What can hang from each mark:
Y: C K T
D: K M
B: C
T: X
K: D
C: B Y
M: Y
X: T

Each row was made from one small tree. The marks that hang from a mark follow it in brackets, in alphabetical order. Every link used is in the known rows. Write each row's tree.
Known rows:
Y[K[D] T[X]]: -6.056, 5.022, 2.701, 1.390, -0.255, -3.465, -3.017, -0.092, 0.286, -3.434, -2.118, -4.300, -1.049, 1.744, -0.975, 1.732, 2.817, -4.696
K[D[M[Y[C[B] T]]]]: -2.992, 0.805, 2.128, 0.265, 2.189, -4.758, -1.717, 0.667, -1.027, -3.698, -5.798, -5.229, -0.809, -0.783, 1.120, -0.867, -0.533, -2.259
D[K M[Y[C[B]]]]: -2.625, -2.262, 3.223, -1.159, 1.721, -2.125, -2.423, 2.364, 1.548, -2.795, -3.666, -5.026, 1.853, -3.319, 1.640, -4.345, 1.965, -5.329
K[D[M[Y[C T]]]]: -2.044, 0.662, 2.236, 0.383, 2.953, -4.646, -2.095, 0.430, -0.368, -3.625, -5.702, -5.587, -0.816, -1.331, 1.497, -0.958, -0.162, -1.923
M[Y]: -1.517, 0.157, -0.085, -2.509, 4.382, -2.358, -0.496, 0.636, 1.319, -1.260, -5.005, -4.006, 0.912, 0.096, 0.836, -1.271, 1.810, -4.318
C[B Y[K[D] T[X]]]: -7.059, 5.455, 1.656, 0.491, -1.035, -3.710, 1.775, 0.778, -1.924, -2.739, -2.899, -2.198, 0.278, 1.296, -2.333, 0.710, -2.128, -4.714
Y[C K T[X]]: -5.737, 4.449, 2.097, 2.337, 0.687, -0.565, -0.482, 2.596, 2.558, -1.609, 0.697, -5.676, -0.581, -1.855, -1.502, -0.040, 2.323, -4.102
C[B Y[K[D]]]: -5.787, 4.511, 0.744, -0.490, -0.128, -2.731, 1.712, -0.416, -2.150, -2.288, -2.699, -2.078, -0.176, -0.372, -1.437, -0.393, -4.425, -3.522
M[Y[C[B] K T]]: -7.403, 1.413, -0.814, 0.453, 1.258, -0.409, 1.316, 2.175, 2.156, -1.626, -3.006, -6.961, 0.789, 0.007, -0.835, -0.671, 1.176, -5.484
K[D[M]]: -0.283, 1.411, 3.278, -0.198, 2.758, -4.714, -3.789, -0.871, -1.203, -3.349, -4.919, -3.278, -1.734, -1.366, 1.599, -1.040, -0.789, -0.947
Y[C K[D] T]: -6.646, 3.758, 1.014, 3.817, 0.505, -0.821, -0.764, 0.413, 1.364, -2.854, -0.953, -6.936, -1.811, -2.051, -1.018, 0.084, 0.013, -3.040
K[D[M[Y[C[B]]]]]: -2.133, 0.740, 2.124, -0.585, 2.626, -4.956, -1.795, 0.511, -1.375, -3.535, -5.374, -4.977, -0.788, -1.442, 1.601, -1.008, -1.104, -1.846
B[C]: 2.092, 0.164, 1.336, -1.122, 4.364, 0.031, -1.342, -1.762, 0.727, 0.440, -2.030, -2.156, 0.547, -1.669, 2.495, -2.415, 3.503, -2.803
M[Y[C[B] T[X]]]: -4.264, 1.261, 0.345, -0.903, 2.993, -3.057, 1.765, 3.476, 0.993, -1.697, -4.033, -5.118, 1.294, 0.270, -0.624, -0.607, 2.612, -5.279
X[T]: -0.563, -0.663, 1.401, 0.546, 3.547, -0.874, -2.893, -2.095, 0.804, -0.791, -2.296, 0.170, -3.505, 0.025, -1.471, -2.037, 1.705, -2.639
B[C[Y[K]]]: -0.062, 1.651, 0.762, -0.366, 3.222, 0.606, 0.743, -1.791, 0.911, 0.323, -1.473, -2.901, 1.504, -2.525, 1.984, -2.168, 1.139, -3.089
K[D[M[Y]]]: -1.190, 0.639, 2.380, -0.852, 3.090, -5.048, -2.956, -0.366, -0.894, -3.541, -5.966, -4.550, -0.792, -0.914, 1.988, -0.900, -0.301, -1.857

Which tree is each row?
-4.302, 5.152, 1.777, 0.999, 1.023, -3.329, 0.589, 0.127, -0.038, -2.503, -2.994, -3.097, 0.198, -0.281, -1.216, 0.461, -0.914, -3.805
C[Y[K[D] T[X]]]
-2.606, -1.630, 4.116, -0.903, 1.400, -2.917, -3.807, 2.086, 2.147, -3.135, -4.747, -4.437, 2.234, -1.042, 1.351, -3.377, 4.638, -6.495
D[K M[Y[T[X]]]]
-7.496, 4.054, 1.406, 1.460, -1.530, -2.190, 1.329, 0.240, -1.029, -2.596, -3.629, -3.046, -0.122, 0.543, -1.969, -0.548, -3.425, -3.820
C[B Y[K[D[M]] T]]
-4.639, 3.719, 1.610, 1.955, 0.633, -1.797, 0.082, -0.452, 0.785, -2.356, -3.652, -3.855, -0.120, -1.081, -0.875, -0.771, -2.230, -2.954
C[Y[K[D[M]] T]]
-1.148, 2.595, 1.391, 0.494, 2.550, -1.181, 0.568, -1.357, 0.176, -0.824, -2.148, -3.270, 1.547, -1.269, 1.597, -0.869, 2.274, -3.789
B[C[Y[K[D] T[X]]]]
-1.253, 1.745, 0.684, 0.883, 2.576, 0.896, 0.818, -1.627, 1.484, 0.145, -1.975, -3.217, 1.471, -1.639, 1.325, -1.920, 1.982, -3.599
B[C[Y[K T]]]
-5.493, 4.050, 0.653, -0.688, -0.121, -1.177, 1.926, 0.179, -0.905, -1.106, -1.920, -1.512, 0.152, -0.527, -1.746, -1.115, -3.823, -3.676
C[B Y[K]]
-3.038, 3.641, 1.592, 0.231, 1.539, -2.299, 0.016, -0.729, 0.122, -2.117, -2.963, -3.387, -0.243, -2.390, 0.087, -1.143, -3.438, -2.075
C[Y[K[D[M]]]]
-5.760, 3.355, 0.724, 0.704, 0.543, 0.443, 0.113, 1.299, 0.866, -1.067, 1.094, -4.821, -1.261, -3.090, -0.981, -1.388, -1.833, -2.917
Y[C[B] K]
-7.662, 4.685, 1.929, 1.994, -0.792, -0.887, 0.332, 3.014, 1.248, -1.765, 0.703, -4.986, -0.627, -0.742, -2.281, 0.121, 1.517, -4.652
Y[C[B] K T[X]]
-1.720, 1.257, 2.858, -0.178, 2.976, -5.607, -2.177, 1.083, -0.738, -3.802, -5.430, -5.312, -0.524, -1.116, 1.496, -0.483, 0.631, -2.235
K[D[M[Y[C T[X]]]]]
1.042, 1.589, 1.472, -0.077, 3.783, -0.975, 1.172, -0.647, 0.565, 0.135, -2.715, -2.025, 1.859, -1.384, 1.471, -1.870, 2.924, -3.516
B[C[Y[T[X]]]]
-3.802, -2.150, 3.208, 0.145, 1.071, -1.788, -2.300, 2.577, 2.061, -2.954, -4.170, -5.474, 1.917, -2.353, 0.984, -4.100, 2.818, -5.999
D[K M[Y[C[B] T]]]
-1.640, -2.345, 3.486, -1.567, 2.093, -2.232, -3.857, 1.211, 2.011, -2.807, -4.516, -4.352, 1.972, -2.213, 2.017, -4.082, 3.030, -5.574
D[K M[Y]]
-2.995, -0.320, 1.984, -0.349, 2.253, -0.804, -1.861, 2.070, 2.867, -1.440, -3.272, -6.383, 0.377, -2.999, 1.589, -2.734, -0.008, -2.271
D[M[Y[C K]]]
-7.150, 4.200, 0.701, 1.023, -1.130, -0.701, 2.059, 0.400, -0.160, -1.363, -2.640, -2.078, 0.188, 0.767, -2.713, -0.752, -2.648, -4.554
C[B Y[K T]]
-7.802, 1.830, -0.709, 0.656, 1.148, -1.968, 1.078, 1.580, 0.848, -2.770, -3.826, -7.468, 0.384, 0.150, -0.461, 0.096, 0.667, -5.310
M[Y[C[B] K[D] T]]
-0.951, 2.316, 1.321, 0.363, 2.590, -0.096, 0.796, -0.950, 1.142, -0.006, -1.672, -2.903, 1.798, -1.399, 1.361, -1.414, 2.682, -3.914
B[C[Y[K T[X]]]]
-6.047, 1.264, -0.372, -0.183, 1.717, -0.591, -0.827, 0.507, 2.816, -1.705, -4.220, -5.909, 0.939, 1.480, -0.272, -0.385, 2.651, -5.791
M[Y[K T]]
-2.972, -0.319, 2.266, -1.050, 1.901, -1.117, -2.942, 1.124, 2.666, -1.580, -4.127, -5.380, 0.464, -1.328, 1.582, -2.369, 0.646, -2.778
D[M[Y[K]]]
